In the rows, zero is written as 128.
Known rows, with every way that one mark hangs from another:
Z_654{Z_767{Z_844 Z_850}}: [194 146 142 129 107  97 115 121 142  93 142 114 159 154 102 152 128]
Z_750{Z_654{Z_660}}: [ 91 132 110  90 159 142 180 124  94 143 119 108 141 142 246 147 121]
Z_654{Z_660 Z_750 Z_767}: [ 76 155 105 128 175 142 170 117 111 154 118 168 180  56 152 121 170]
Z_206{Z_654{Z_750}}: [106 125 122 100 169 115 110 132  85 135 108 159  67 105 228 134 186]
Z_654{Z_660 Z_750 Z_767{Z_844}}: [ 83 140 115 158 154 129 160 110 126 144 117 157 181  55 120 153 135]
Z_127{Z_654{Z_660 Z_750 Z_767{Z_844}} Z_850}: [ 72 145  80  79 150 231 178 140 137 101 161 112 156  92 110 103 127]
Z_206{Z_654{Z_660 Z_750 Z_767{Z_844 Z_850}}}: [113 125 109 176 136 130 115 147 144 134 122 152 114  76  91 119 133]
Z_767{Z_654 Z_850}: [168 115 128 130  97 109  73 146 130  99 146 148 115 177 125 109 134]
Z_206{Z_654}: [160 133 145  75 156  96  88 131  92 128 120 142  68 159 246 147 177]
Z_767{Z_844}: [155 120 153 100 127  79 109 108 103 109 120 117 130 163 193 196 128]
Z_206{Z_654{Z_660 Z_750 Z_767{Z_844}}}: [103 134 122 155 159 124 123 128 126 149 113 166 113  61 147 141 155]
Z_750{Z_654{Z_660 Z_767{Z_850}}}: [126 152 100 118 141 158 187 135 129 128 138 102 167 134 160 110 118]
Z_850{Z_660 Z_767{Z_654 Z_844}}: [155  99 166 141  90 113  75 115 147 156 125 130  89 183  81 132  97]
Z_850{Z_660 Z_767{Z_654}}: [148 116 156 113 111 128  86 122 133 168 127 140  90 184 116  99 130]
Z_767{Z_654 Z_844 Z_850{Z_660}}: [176 105 137 199  73  96  59 166 158 127 133 122 100 185  49 136  82]
Z_15{Z_654{Z_660 Z_750 Z_767{Z_844}}}: [ 81 123 143 145 143 100 179 123 120 138  97 115 146  73 135 112 125]
Z_850{Z_660 Z_767{Z_654{Z_750} Z_844}}: [107  93 145 163 104 129  94 116 138 162 117 146  91 134  64 119 104]
Z_127{Z_850}: [140 139 115  36 158 159 141 128  97  90 145 117 125 193 209 131 162]

Rows:
[175 150 129  89 102 138 120 136 144  86 161  87 142 150 116 130 119]	Z_127{Z_654{Z_767{Z_844 Z_850}}}
[128  85 160 123  96 121  85  94 144 135 129 152 128 158 105 138  98]	Z_850{Z_767{Z_654{Z_660} Z_844}}
[122  99 112 222  89 112  81 165 149 133 125 141 100 131  31 122  89]	Z_767{Z_654{Z_750} Z_844 Z_850{Z_660}}
[ 94 115 133 166 120 105 174 144 139 123 108  99 145  87  77  92 102]	Z_15{Z_654{Z_660 Z_750 Z_767{Z_844 Z_850}}}
[ 69 113 109 150 143 135 114 132 112 149 120 192 134  88 154 118 145]	Z_767{Z_654{Z_660 Z_750}}
[146 136 119 183 131 119 104 161 143 143 120 132  81 102  81 120 140]	Z_206{Z_654{Z_750 Z_767{Z_844 Z_850{Z_660}}}}
[ 83 148  85 109 141 183 164 149 136 129 153 122 163  78  99  81 135]	Z_127{Z_654{Z_660 Z_750 Z_767{Z_850}}}
[157  94 170 102  93 111  74  84 132 112 134 146 110 173 127 144 114]	Z_850{Z_767{Z_654 Z_844}}
[122 150 127 131 150 113 148 101 110 116 120 150 158  78 146 160 159]	Z_654{Z_750 Z_767{Z_844}}
[167 131 136 153 122 112  93 146 156 128 129 133 113 129 109 135 124]	Z_206{Z_654{Z_660 Z_767{Z_844 Z_850}}}
[149 150 121 127 134 129 141 136 142 132 138 133 179 132 109 111 137]	Z_654{Z_660 Z_767{Z_850}}
[155 156 129  97 138 124 172 102 110 108 129 101 146 138 214 169 130]	Z_750{Z_654{Z_767{Z_844}}}
[166 140 178  98 124  67 148 114 117 106 110  90 124 146 180 131 138]	Z_15{Z_654{Z_767{Z_844}}}
[ 99 107 136 134 126 143 106 122 124 174 120 157  91 135  99  86 136]	Z_850{Z_660 Z_767{Z_654{Z_750}}}
[164 151 117 149 114 134 166 144 138 125 136  74 133 160 123 137  96]	Z_750{Z_654{Z_767{Z_844 Z_850{Z_660}}}}
[ 78 110 100  61 129 231 157 139 130 122 153  75  89 154  85  91 100]	Z_127{Z_654{Z_750} Z_850{Z_660 Z_767{Z_844}}}
[167 146 120 118 115 129 164 121 127  92 139  86 150 154 156 144 111]	Z_750{Z_654{Z_767{Z_844 Z_850}}}
[126 153 107 129 145 134 150 129 116 112 135 143 161  96 114 102 167]	Z_654{Z_750 Z_767{Z_850}}
[149 106 168 112 113 108 112 107 129 156 117  96 105 186 111 153  97]	Z_850{Z_660 Z_767{Z_844}}
[ 96 128 105 182 130 134 153 131 147 128 126 140 184  73  55 129 112]	Z_654{Z_660 Z_750 Z_767{Z_844 Z_850}}
